Each row was made from one path, in order. Every step used is in the known rows, and no mark comes twice. Write each row's path.
In the rows, zero is written as 128.
Known rows:
neruri semub zazin guse fakodu riku: [142 130 103 109 114 137 132 174  96 136 159 109 109 147 169 132 141 144
 124 144 145 117 136 123 132 146 131 104]
riku fakodu: [123 114 140 127 151 127 112  82 135 131 141 121 161 154 129 137 131 103
 128 137 106 125 131 131 118 127 131 133]
neruri semub: [130 137 197 150 153 132 113 107 135 145 165 101 142 111 104 129 146 123
 129 146 135 119 150 112 134 151 125 126]
riku veso guse: [111 100  78 139 131 134 117 111 133 117  94 148 148 155 139 131 115 115
 130 146  97 130 118 124 125 175 126 131]
nutov guse veso: [130 151  85 125 126 148 109 108 127 140 118 117 129 113 128 115 161 129
 133 117 130 144 126 119 112 113 123 118]
semub zazin guse nutov: [138 139  99 114 131 122 148 166 132 129 129 127  81 159 133 130 139 155
 129 152 126 135 124 126 113 128 142 135]
semub zazin guse fakodu riku veso: [136 101  37  84 103 154 127 166  88 108 121 135 103 165 191 138 120 132
 120 141 113 126 119 133 106 153 133 110]
riku galug: [136 123 139 128 154 130 104  89 138 130 140 127 141 123 150 139 133 116
 130 125  97 119 139 131 112 165 120 142]
guse zazin semub bipar: [133 123 177 135 110 122 125  89 135 107 130 126 120  29  68 118  87  94
 139 101 154 130 118 124 154 103 125 121]
zazin guse nutov: [132 145  99 117 129 138 128 154 130 137 129 136 102 139 156 135 147 149
 126 130 105 144 132 132 122 140 134 137]
veso guse: [115 124 109 150 147 116 120 113 142 129 103 139 148 147 136 123 137 139
 133 145 109 130 116 120 138 145 124 137]
veso guse zazin semub bipar pegom: [102 111 173 156 123 115 135  97 162 101 106 163 129  20  58 131  81 108
 143 104 158 142 104 131 181 108 133 126]
veso guse zazin semub: [124 129 107 136 106 107 130 107 143 114  74 142 153  81 117 107  96 110
 130 127 133 142 100 124 159 126 137 130]
luseb neruri semub: [126 136 222 151 168 144 127 108 141 152 153  96 159  99 119 115 155 148
 131 139 167 108 137 110 119 162 114 113]
neruri luseb: [125 133 175 150 161 132 126  97 131 145 134 107 142 133 122 111 161 157
 125 120 121 115 111 117 117 118 120 136]
semub zazin guse: [129 130 130 119 153 128 149 155 123 120 151 119  95 137 124 124 145 159
 142 167 137 119 118 116 114 129 133 122]
nutov guse fakodu semub: [131 164 103 130 112 118 124 129 131 149 111 114 161 156 131 119 140 133
 118 112 121 149 144 139 122  95 121 140]
riku fakodu semub: [125 124 160 128 141 116 127  96 141 136 137 134 163 141 109 138 109  88
 125 115 105 124 151 143 126 105 132 138]
fakodu riku: [137 113 122 116 157 138 101  96 120 129 132 134 145 140 148 140 141 120
 125 118  86 124 136 122 131 142 115 126]
fakodu semub zazin: [135 137 181 133 149 106 147 127 141 130 135 119 118 140  79 132 119 122
 129 135 132 119 139 126 120 103 130 138]
neruri semub bipar: [126 120 219 161 147 129 118 105 136 135 184 106 117  80  74 134 129 113
 142 125 148 111 151 111 147 142 114 114]
semub zazin: [132 125 161 134 160 116 131 111 136 123 138 106 116 150  90 128 143 134
 133 158 135 118 121 113 112 120 130 136]
semub bipar: [123 115 181 149 151 132 115  99 140 120 160 125 114  92  87 133 130 121
 141 116 130 118 132 118 133 128 111 129]
bipar pegom: [108 124 204 145 181 144 117  92 148 123 153 136 136  92  82 144 153 140
 128 132 124 134 132 128 133 127 130 142]
zazin semub bipar: [120 111 200 137 139 115 122 102 150 110 155 128 109  43  89 132 103  97
 144 108 137 115 133 121 148 132 120 132]
guse fakodu semub bipar: [126 134 178 143 100 127 123 130 130 129 145 130 127  96 100 134 115 120
 125  84 148 125 142 140 143  96 117 138]
semub zazin guse fakodu riku: [140 123  69  95 117 139 131 168  95 120 132 127 104 163 185 128 142 155
 124 141 126 126 114 129 119 126 130 117]
zazin guse: [122 131 129 121 150 144 132 142 119 126 151 132 116 106 146 122 151 154
 138 146 113 126 125 122 123 139 127 123]

Which path is each row?
[128  97   4 115 107 134 102 121 130 126  62 168 134 205 184 154 103 103
 114 113  59 146 132 135 133 185 126 129] => fakodu riku veso guse nutov
[124 123 132 111 137 110 163 154 128 124 148 132 115 156 116 134 102 114
 139 145 125 116 141 139 120  96 141 121] => riku fakodu semub zazin guse
[134 100  67 101 108 161  91 112  97 120 108 135 150 157 184 144 126 110
 106 107  90 135 131 136 117 158 123 126] => guse fakodu riku veso
[128 135  86 147 112 124 125 102 126 126  78 139 157 134 123 107 125 137
 129 137 127 142  97 121 145 122 130 125] => veso guse zazin
[132 131 221 149 172 130 147 120 141 145 153  83 135 123  95 115 144 147
 136 166 185 101 129 104 109 151 121 112] => luseb neruri semub zazin
[129 131 110  99 104 131 160 159 120 124 139 145  91 120 128 128 109 109
 137 120 150 121 129 142 117  92 146 108] => riku fakodu semub zazin guse veso
[137 147 160 128 114 109 140 145 131 133 126 115 128 155 113 125 127 132
 115 126 151 127 131 136 119  95 134 146] => guse fakodu semub zazin
[137 151 103 123 123 118 124  91 135 126  98 111 160  82  94 105 112 106
 133 121 124 150 121 119 137 101 130 126] => nutov guse zazin semub
[134 124  69  98 111 153 114 152  94 127 136 142 132 138 207 130 150 149
 119 116 107 133 122 136 128 139 122 120] => zazin guse fakodu riku
[120 115  74 130  88 110 142 157 130 118  76 140 132 186 134 131  93 117
 116 137 132 132 123 139 124 133 137 136] => riku veso guse fakodu semub zazin
[133 143 129 107 109 136 159 176 120 125 139 144  68  91 117 119 129 135
 136 120 159 124 127 132 119 100 138 114] => fakodu semub zazin guse veso
[120 108 178 141 133 116 129  94 146 125 155 137 137 115  80 145  90  84
 141  96 120 116 153 140 141  98 119 126] => riku fakodu semub bipar
[114 110  53 133  98 136 111 131 122 119  83 141 152 164 171 127 125 126
 115 135 117 139 110 135 122 166 131 135] => riku veso guse fakodu
[130 149 157 130 109 123 122 133 126 138 125 127 146 125 133 128 134 129
 111 105 133 134 139 142 129 107 128 146] => guse fakodu semub
[137 150 119 114 122 108 162 181 138 136 124 137  84 153 118 138 115 140
 124 129 124 136 141 138 123 110 139 136] => fakodu semub zazin guse nutov
[131 137 112 115 118 128 143 172 109 123 141 113 102 143 151 118 151 163
 127 156 155 125 110 127 111 120 137 130] => semub zazin guse fakodu
[135 143 146 128 114 127 145 178 111 137 169  98 103 130 137 118 148 159
 128 166 175 120 129 120 124 135 139 116] => neruri semub zazin guse fakodu
[127 113  48 125 108 128 105 125 116 130  85 146 160 176 198 132 137 140
 116 115 100 136 112 133 143 155 119 132] => veso guse fakodu riku
[118 142 112 144  95 109 128 147 136 137  89 145 156 158 149 122 122 137
 116 111 128 138 125 142 146 123 128 144] => veso guse fakodu semub
[127 152 127 116 104 136 140 172 112 136 136 143 124 114 158 122 136 149
 121 113 131 136 137 145 132 114 130 134] => zazin guse fakodu semub
